Every row comes from one small tree of marks. The marks that hang from a mark follow it in brackets, in alphabetical order. Every link used is in the known rows. Which tree was each row made from?
(in the rows, 128 means zero)
Known rows:
senika(pako(metu(bisit marod(pufuses)))): [ 98 132  64 128 123 137 171 126 156 120 133 122 101 151 101 157  74 129
 133  92]
marod(bisit(senika) metu(pako) pufuses): [140 113 115 153 142 132  90 111 128 132 114  95 121 110 103 106 184 149
 125 131]
pufuses(marod(metu senika)): [137  90 171 126 131 135 117 145 121 121 152 123 131 112 157 116 160 146
 124 114]
pako(metu(bisit(senika))): [122 147 146  90 113 136 110 110 121 138  74 144 139 127 145 125  83 100
 141 139]
metu(bisit(marod(pufuses)) pako): [140 156  90 142 139 145 155  98 104 131 132 114  96 139 105 130 137 131
 110 159]
bisit(marod(metu pufuses)): [116  85 114 149 148 166 137  63 120 141 149 104 140 139 160 120 152 145
 118 122]
pako(metu(bisit marod(pufuses senika))): [134 126  90 153 119 201 155 171 124 130  97 107  87 109 123 142 130 147
 124  91]
pufuses(marod(metu(pako))): [128 112 185 123 148 107 124 128 116 110 159 134 123 134 114 115 119 139
 130 152]
bisit(marod(pufuses) senika(pako)): [104 139  44 140 128  72 142 103 144 151 123 149 149 156 159 116 177 125
 122 102]
marod(bisit metu): [138  93 195 119 135 145  90  64 130 115 181 103 153 119 125 127 142 103
 126 152]
pako(metu): [117 123 209 106 135 119 122 119 124 138 134 159 168 144 156 128  72  88
 139 136]
pako(metu(bisit marod(pufuses))): [118 128 107 124 128 186 151 119 132 118 116 117  95 132 114 141  82 114
 129 103]
metu(bisit marod(senika)): [153 159  97 151 124 149 142 149  96 111 136 133  92 108 108 130 146 116
 114 129]
bisit(metu(marod(pufuses)) senika(pako)): [ 86 128   4 151 138 106 132 129 137 133 122 170 149 162 124 117 119 137
 129  73]
pufuses(marod metu(pako)): [159 156 218  89 146  69 121 174 116  94 158 159 113 126 132 108  97 103
 131 154]
marod(pufuses): [129 130 143 117 156 108 115 103 104 132 149 145 145 149 140 107 131  90
 118 110]
senika(pako(metu(bisit))): [102 142 140  91 120  98 148 110 149 135 139 143 144 158 120 157  46 109
 140 138]
pako(metu(bisit(marod senika))): [120 139 124 105 101 162 133  90 135 145  79 132 136 127 164 135 108 115
 137 157]
senika(pako(metu)): [ 98 129 166 111 128  68 140 131 150 141 151 164 178 164 142 143  77 103
 143 123]

Write each row's tree:
[160 101 139 179 141 157 111 153 119 133 138  75 115  97 100 123 206 174
 115 125] | marod(bisit metu(pako) pufuses senika)
[127 153  21 161 127 118 167 161 125 122 141 123  83 130  93 140 155 147
 112  86] | metu(bisit marod(pufuses senika(pako)))
[ 97 122  37 117 135 107 125  79 137 144  98 107 118 142 120 121 123 158
 128 100] | marod(metu(bisit(senika(pako))) pufuses)
[ 95 139 135 109 120  55 127 140 151 149 104 173 176 154 154 128  99 114
 149 116] | bisit(senika(pako(metu)))
[141 110 116 186 157 134 135 169  91 149 115 109 121 117 117 109 173 188
 117 112] | marod(metu(pako) pufuses senika)
[138 127 145 132 102 188 154 133 124 149 106 114 132 116 162 152 125 138
 126 152] | pako(metu(bisit(marod(senika))))
[108 114 172  73  91  74  99 138 205 112 138 135 152 131 141 143 141  94
 147 122] | pufuses(marod(bisit(senika(pako(metu)))))
[142 112 168 116 121 114  85 124 145 101 135 109 115 102 110 112 178 133
 132 157] | pufuses(marod(bisit(senika) metu(pako)))
[146 125 152 179 150 118 132 165  84 142 129 130 136 113 117 114 151 172
 123 144] | marod(metu(pako) senika)
[158 182 104 106 145 105 116 155  96 126  70 128  85 114 118  99 108 132
 125 134] | marod(pufuses(metu(bisit(senika) pako)))
[121 151 103 119 110 158 132 125 127 120  81 144 108 118 126 130  94 109
 140 124] | pako(metu(bisit(senika) marod))
[118 107 118 143 129 141 120  70 115 146 117 132 155 127 171 108 162 137
 128 142] | bisit(marod(metu) senika)
[123  97 140 107 106 111 104 155 170 110 188 131 163 135 129 149 148 121
 125 123] | pufuses(marod(bisit(metu) senika(pako)))
[122 139 142 119 120 169 147 118 125 111 131 137 109 128 116 145  65 101
 135 136] | pako(metu(bisit marod))
[159 127 159 157 130 146  98 165 108 128 152 132 163 118 103 132 151 132
 120 163] | marod(bisit(metu(pako)) senika)
[122 127 161 105 112 174 149  81 132 137 128 122 140 139 154 151  81 106
 131 165] | pako(metu(bisit(marod)))
[192 164 166 170 128 126 126 212 115  93 161 118  93  81 100 125 172 133
 121 147] | pufuses(metu(marod(bisit senika) pako))
[129 137  67 140 147 138 119 109 100 141  74 105  97 118 101 105 134 165
 124 133] | marod(metu(bisit(senika) pako) pufuses)
[127 101 192 101  93 100 122 181 196 115 167 116 145 122 137 159 159 119
 136 113] | pufuses(marod(bisit senika(pako(metu))))
